Known rows, with every step that occurs:
legono, zake, resi: 2.430 2.826 -3.966 3.361 -1.126 1.575 1.209 -0.283 -2.850 -4.479 3.613
 0.291 -1.443 -0.108 0.319 5.154 1.187 3.090 -2.808 2.111
zake, legono: -0.737 -0.452 -1.212 1.355 -0.057 -1.074 0.657 -3.515 0.887 -4.377 0.521
 -0.452 2.852 0.904 -2.254 1.663 1.600 1.283 2.970 1.215
resi, lazali: -4.148 -3.542 -6.299 2.322 1.362 -0.733 3.579 -2.922 1.211 -3.553 3.803
 -1.837 -2.396 1.353 -3.614 2.542 0.372 -0.750 4.386 0.418
nume, legono, zake, resi, lazali: 3.664 3.296 -3.650 -0.078 0.579 3.496 -0.710 -1.462 -3.215 0.297 -1.163
 0.054 -5.192 0.756 1.090 -2.225 0.960 1.722 -4.117 0.792
lazali, legono, zake, resi: 0.759 3.918 1.382 3.097 -1.281 1.487 1.322 0.616 -3.322 0.055 0.476
 0.771 -1.635 0.154 -1.057 -1.098 0.403 1.999 -4.246 1.309
zake, resi, lazali, tema: -1.560 -4.157 -5.302 2.559 0.574 5.560 2.331 -4.415 -0.783 3.727 3.106
 3.609 -2.418 1.212 -2.827 1.375 -0.972 -1.028 2.609 -0.754
tema, lazali, legono, zake: 1.210 2.153 4.010 2.784 -1.834 -6.437 2.204 0.746 -3.043 -3.781 -2.184
 0.253 -2.390 0.684 -2.771 -0.684 2.021 0.277 -2.187 2.053
nume, legono, lazali, zanov, zake, resi: -0.060 0.899 3.425 -2.762 0.040 0.917 -1.599 4.672 0.487 4.257 -2.031
 -0.897 -1.533 -0.861 1.970 -1.165 -2.741 -1.674 -1.088 -1.223
zanov, nume, legono, zake, resi, lazali: 4.748 2.457 -1.782 -2.349 1.469 3.085 -6.073 -0.766 0.028 -0.439 -0.593
 0.909 -2.683 0.753 2.654 -2.058 1.276 0.704 -4.267 -0.132
zanov, nume, legono, lazali, tema: -1.806 -1.678 1.909 -5.536 -0.098 2.834 -2.876 1.500 2.782 -2.404 -3.454
 3.310 5.398 0.525 0.274 -3.733 0.409 -1.240 0.424 -3.836
resi, lazali, legono: -5.865 -2.290 -1.123 2.258 1.227 -0.764 3.638 -2.530 0.853 0.849 0.545
 -1.493 -2.652 1.425 -4.811 -3.685 -0.576 -2.266 3.140 -0.277
resi, zake, legono, lazali, zanov, nume: 1.532 -0.556 4.484 -2.097 1.036 -3.635 -4.013 0.941 5.230 6.669 -0.280
 -1.796 4.003 -1.859 3.549 -0.159 -1.950 -1.812 2.762 0.525
resi, zake, legono, lazali, zanov: 0.496 0.263 3.016 0.079 0.035 -3.340 1.260 0.213 2.048 7.457 -0.072
 -2.600 1.490 -1.793 1.834 -0.035 -2.290 -0.906 3.122 1.486
legono, zake, resi, lazali, tema: 2.696 -0.188 -4.570 1.958 -0.834 5.440 2.836 -2.288 -4.274 3.960 3.083
 4.358 -2.263 -0.017 -0.984 2.151 -0.862 0.857 -2.656 0.515
legono, zake: -1.223 1.726 -3.564 1.948 -0.958 -1.140 3.816 1.597 -2.058 -7.179 2.744
 -0.731 1.125 -0.244 -0.790 4.209 1.060 2.364 -1.005 2.363
zake, legono, lazali, zanov: 2.110 -1.329 3.515 0.928 -1.524 -3.136 0.608 -1.058 -1.464 3.167 -1.379
 -1.822 2.259 -1.669 2.272 2.121 0.106 1.420 1.761 -1.191
resi, zake, legono: -2.294 1.087 -1.707 0.329 1.393 -1.405 1.618 -2.325 4.623 -0.444 1.387
 -1.299 2.192 0.772 -2.935 -0.410 -0.521 -0.837 4.151 3.826
legono, lazali, zanov, zake, resi: -0.114 -0.502 1.442 0.386 -0.638 -0.747 0.230 3.856 0.074 3.315 2.890
 -1.371 -1.409 -1.441 0.131 5.429 -3.314 -1.256 0.874 -0.011
zanov, nume, legono: -4.129 -1.697 -0.251 -3.138 1.900 0.309 -3.877 0.845 5.117 -6.861 -1.183
 -0.106 3.188 1.384 0.599 -3.125 1.882 -1.011 1.928 -1.203

Rows:
-1.412 -4.172 2.168 -0.086 -0.076 -3.108 -1.747 2.332 2.490 -0.443 1.742
 -1.986 3.017 -1.821 3.696 3.862 -0.289 -0.699 2.547 -2.580 => legono, lazali, zanov, nume
3.145 -2.045 5.141 -1.243 -0.609 -3.308 -4.762 -0.310 1.632 2.323 -1.175
 -1.100 4.613 -1.802 3.878 2.184 0.274 0.278 1.469 -2.113 => zake, legono, lazali, zanov, nume
-0.248 -2.436 -6.410 3.691 1.309 1.871 0.927 -4.661 0.216 -0.647 4.331
 -0.944 -5.009 1.522 -2.556 3.441 0.497 0.241 2.765 0.498 => zake, resi, lazali
4.234 -1.829 -0.511 1.911 0.814 0.900 -3.882 0.255 -1.218 6.071 3.447
 0.063 -2.621 -1.928 5.504 3.493 -0.757 -0.010 -2.543 -0.407 => legono, zake, resi, lazali, zanov, nume
0.170 1.169 0.524 -2.190 -0.507 0.791 2.618 -1.859 2.274 4.466 -0.834
 2.423 4.126 -0.097 -2.931 -1.389 -2.181 -1.294 2.916 1.204 => resi, zake, legono, lazali, tema
-4.672 -4.745 3.417 -2.090 1.833 0.033 -3.515 2.998 3.949 0.479 -1.723
 -0.728 3.263 -0.671 4.946 -3.787 0.626 -1.792 1.321 -2.498 => lazali, zanov, nume, legono
4.671 3.104 3.892 4.046 -1.994 -3.783 -0.216 -1.106 -3.951 -1.014 -1.544
 1.133 -5.160 0.895 -1.926 0.260 1.923 1.398 -3.907 2.095 => tema, lazali, legono, zake, resi
-2.349 -1.891 2.719 -1.127 -0.333 -0.950 1.408 2.400 -0.512 1.537 -3.239
 -2.437 0.422 -1.098 3.626 -2.882 0.122 -0.144 0.868 -2.756 => nume, legono, lazali, zanov
2.606 4.181 -1.740 -0.067 -0.485 3.353 -0.490 0.729 -2.702 -3.176 -1.265
 0.595 -1.583 0.487 2.007 -1.245 1.666 2.854 -4.890 1.119 => nume, legono, zake, resi
0.279 1.372 2.086 -4.402 -1.479 0.400 1.002 1.153 0.710 0.256 -1.469
 3.540 5.782 0.126 -5.164 1.692 -2.605 -1.291 1.032 0.153 => zanov, zake, legono, lazali, tema
-2.933 2.967 1.590 1.846 -1.321 -1.175 3.716 2.227 -2.422 -2.523 -0.463
 -0.190 1.043 -0.047 -2.153 -2.061 0.267 1.050 -2.462 1.364 => lazali, legono, zake
-1.691 -0.619 -5.465 0.815 1.685 1.041 0.754 -0.721 2.102 -0.955 4.667
 -0.496 -4.183 1.599 -5.138 3.972 -2.211 -2.377 2.557 1.915 => zanov, zake, resi, lazali
-2.799 -1.053 0.117 -3.473 -1.058 3.274 2.504 0.792 -0.263 -1.539 -3.663
 2.552 3.019 0.757 -1.317 -3.992 0.462 -0.528 0.704 -2.886 => nume, legono, lazali, tema
-1.501 1.933 -0.450 1.882 0.040 -0.984 3.842 -0.011 -2.863 0.895 0.081
 -0.600 -2.439 0.243 -3.080 -2.963 -0.421 -0.329 -1.761 1.080 => resi, lazali, legono, zake
0.818 -0.984 2.113 -2.560 1.479 0.226 -3.498 3.047 -0.098 4.266 -1.753
 -0.432 0.127 -1.413 5.952 -3.803 -0.163 -1.318 -2.902 -1.604 => resi, lazali, zanov, nume, legono, zake
-1.918 0.750 -1.066 -2.095 -0.390 -0.305 1.274 0.486 0.556 -5.988 -2.973
 -1.986 0.363 0.877 -0.778 -1.850 1.528 0.854 0.985 -1.552 => nume, legono, lazali
3.302 0.719 3.728 -1.690 0.401 2.617 -5.819 3.592 -0.552 3.480 -1.754
 1.040 0.879 -1.593 7.788 -2.135 0.455 0.844 -4.992 -1.025 => lazali, zanov, nume, legono, zake, resi
-2.891 -2.197 3.391 3.053 -0.426 -6.421 2.018 -1.528 0.681 -3.971 -1.398
 -0.601 -2.525 1.836 -4.959 -1.714 1.858 -1.760 2.775 0.421 => tema, lazali, legono
0.433 -4.430 1.143 -0.728 2.709 2.652 -6.013 -0.838 2.727 6.723 -0.726
 -0.168 -2.907 -0.078 5.290 -3.783 -0.113 -2.235 0.478 -2.900 => zake, resi, lazali, zanov, nume, legono
-0.993 3.274 -1.429 -1.420 -0.375 0.813 1.759 2.472 -1.653 -6.032 -1.960
 -0.270 0.916 0.325 0.939 -2.371 1.802 1.765 -3.281 0.949 => nume, legono, zake
1.061 3.185 0.958 -3.041 -0.754 -3.179 -0.375 0.898 1.494 -4.285 -0.680
 -0.940 3.050 0.347 -4.553 3.711 -1.309 -0.340 1.396 1.511 => zanov, zake, legono, lazali
1.458 -0.412 0.977 -1.351 -2.101 0.982 1.583 -3.217 -1.535 0.301 -2.234
 2.966 4.874 0.037 -2.574 0.831 0.226 0.952 1.667 -1.157 => zake, legono, lazali, tema
3.540 1.824 -5.849 3.261 0.002 1.591 1.217 -2.579 -3.395 -0.496 4.058
 -0.320 -4.941 0.188 -0.540 4.041 0.344 1.954 -1.949 1.919 => legono, zake, resi, lazali
